Each row comes from the steps of one walk. Every step used is in the known rows, and no mark comes twice. Write the walk behind each row, first mark first.
Known rows:
L/H: [ 1.059  0.783  1.410 -0.933  1.628 -0.685 -0.130  0.556 -1.211  1.295
  2.067 -0.451  0.313 -1.451  0.302 -0.011  0.030]
C/X/L/H/F/N/S: [ 1.997 -0.495 -0.021 -6.270  0.156 -4.414 -0.058  1.082 -0.212 -0.469
 -0.719 -3.141 -0.097 -1.573  3.776 -1.447 -2.086]
S/H/F: [ 1.605 -1.414  2.114 -3.888 -0.534 -1.594  2.760 -1.256  1.394  0.562
 -0.513 -1.150  0.047  0.182  0.367 -0.424  0.848]
S/H/F/N: [ 2.182 -0.373  3.928 -4.096 -1.369 -1.579  2.398 -0.877  0.274  1.322
 -0.849 -0.850 -0.210 -0.304  1.675  0.257 -3.429]
F/N: [ 0.711  0.851  2.009 -0.546 -0.890 -0.107 -0.109  0.287 -1.007  0.852
 -0.433  0.226 -0.263 -0.490  1.257  0.540 -4.251]
C/H: [ 0.734  1.592  1.453 -1.163  1.521 -1.426 -0.192  0.488  1.634 -0.246
 -1.187 -0.202  0.002  0.312 -0.713  0.324 -1.319]
C/X/L/H/S: [ 1.536  0.185 -2.539 -3.757  2.444 -1.178 -0.090 -0.495 -1.880 -2.340
  1.884 -0.597 -0.079 -1.274  2.289 -1.549  0.620]
X/C/H/S/N: [ 3.194  1.612  3.185 -3.448 -1.999 -0.566  0.273  0.394  1.925 -3.134
 -0.441  1.510 -0.475 -0.916  0.171 -0.754 -0.901]
X/C: [ 2.727  1.257  0.486 -1.951  0.441 -0.073  0.778  0.791  1.149 -1.189
 -0.442 -1.037 -0.606  0.335 -0.825 -1.260 -0.872]
X/C/H: [ 3.103  2.711  1.978 -2.981  1.844 -1.512  0.519  1.147  2.731 -1.311
 -1.560 -1.097 -0.587  0.603 -1.599 -0.733 -2.060]
N/S/H/C/X/L: [ 3.033 -0.195 -0.403 -6.167  1.691 -3.375  1.441 -0.415  0.590 -3.700
 -1.241 -1.543  0.199 -0.224  3.338 -3.165  0.178]
F/N/S/H/C: [ 4.397  0.126  2.089 -4.580 -1.739 -2.787  0.935  0.809  0.523  0.180
 -1.039 -0.436  0.411 -0.958  1.357 -1.431 -3.804]
H/F/N: [ 0.984 -0.563  1.894 -3.399 -1.459 -1.702  1.127 -0.024  0.107  1.159
 -1.004 -0.874 -0.349 -0.187  0.901  0.268 -2.661]
N/S/H: [ 1.775 -0.440  0.485 -1.202 -1.426 -1.259  0.202  0.136  0.991  0.495
 -0.639 -1.237  0.308 -0.656  1.537 -0.508 -1.277]
F/N/S/H: [ 2.367  0.117  2.137 -1.681 -2.131 -1.267  0.047  0.338  0.252  1.063
 -1.039 -0.952  0.040 -1.050  2.611 -0.052 -4.745]
C/H/L: [-1.862 -0.595 -0.664  1.471  1.528 -2.228 -1.328  0.141  1.648  0.432
 -1.626 -0.119 -0.241  1.337 -1.580  0.265 -0.576]
X/L/H: [-0.990  0.968  0.277 -1.003  3.925 -1.232 -0.658 -0.193 -1.588  0.983
  1.456 -0.727  0.052 -1.557  3.275 -0.415  1.147]

Which walk is each row?
[ 1.706  0.220 -0.612 -5.300  2.843 -2.444  1.449 -0.626 -0.206 -4.006
 -0.679 -0.561  0.002  0.286  2.157 -2.712  1.143] : H/C/X/L
[ 6.355  0.205  2.381 -7.294 -1.525 -2.906  2.346  0.516  0.394 -3.056
 -0.862 -0.987  0.480 -0.380  1.043 -2.521 -4.340] : F/N/S/H/C/X
[-0.911 -2.450 -1.507  1.465 -1.117 -2.081 -0.993 -0.159  1.026  0.989
 -1.189 -1.007  0.053  0.549  0.479 -0.501 -0.582] : N/S/H/L
[ 1.213 -0.933  1.151 -4.020  0.874 -2.397  1.191  0.262  0.148  1.578
  1.160 -1.561  0.238 -0.941 -0.161 -0.288  1.707] : L/H/F
[-0.460 -1.759 -0.110  1.075 -1.815 -2.104 -1.085  0.121  0.390  1.636
 -1.479 -0.891 -0.106  0.160  1.596 -0.189 -3.596] : F/N/S/H/L
[ 5.207  0.491  1.675 -6.593  1.524 -2.402  2.212  0.728 -0.664 -3.017
  1.594 -0.537  0.697 -0.683 -0.908 -2.542 -0.268] : L/H/C/X
[ 3.659  0.168  2.405 -3.861  0.319 -1.415  2.270 -0.540  0.484 -0.677
  0.013  0.436  0.513 -0.154 -0.064 -1.514 -0.504] : S/H/C
[ 1.234  0.741  2.786 -1.976 -2.234 -0.477 -0.279 -0.209  1.136 -2.340
 -0.152  2.367 -0.008 -1.103  0.744  0.186 -0.311] : C/H/S/N
[ 0.962 -0.016 -0.422 -0.849 -2.430 -1.737 -1.718  1.636  0.041  0.982
 -1.352 -1.103 -0.153 -0.954  1.804  0.037 -4.044] : F/N/S
[ 1.173 -1.274 -0.453 -3.310 -2.982 -3.131 -0.665  1.395  1.053  1.323
 -1.808 -2.034 -0.163 -0.814  1.346 -0.155 -2.752] : H/F/N/S
[ 0.902  0.978  0.701 -3.447  4.037 -1.532  0.596 -0.255 -1.769 -1.713
  1.463 -1.158  0.094 -1.231  3.011 -1.467  0.708] : C/X/L/H
[ 3.506  1.820 -1.350 -3.349  0.441 -1.153 -0.105  0.862  2.067 -2.048
 -0.881 -0.548 -0.711  0.313 -1.917 -0.979 -1.856] : X/C/H/S
[ 1.626  0.012 -1.845 -1.486  0.221 -0.290 -0.755  0.306 -1.487  0.293
  2.432  0.102  0.094 -1.515 -0.169 -0.231 -0.095] : L/H/S
[-0.632 -0.668  0.229 -3.977  2.914 -2.926  0.707 -0.493 -0.189  1.246
  0.649 -1.781 -0.078 -1.173  2.431 -0.685  2.814] : X/L/H/F
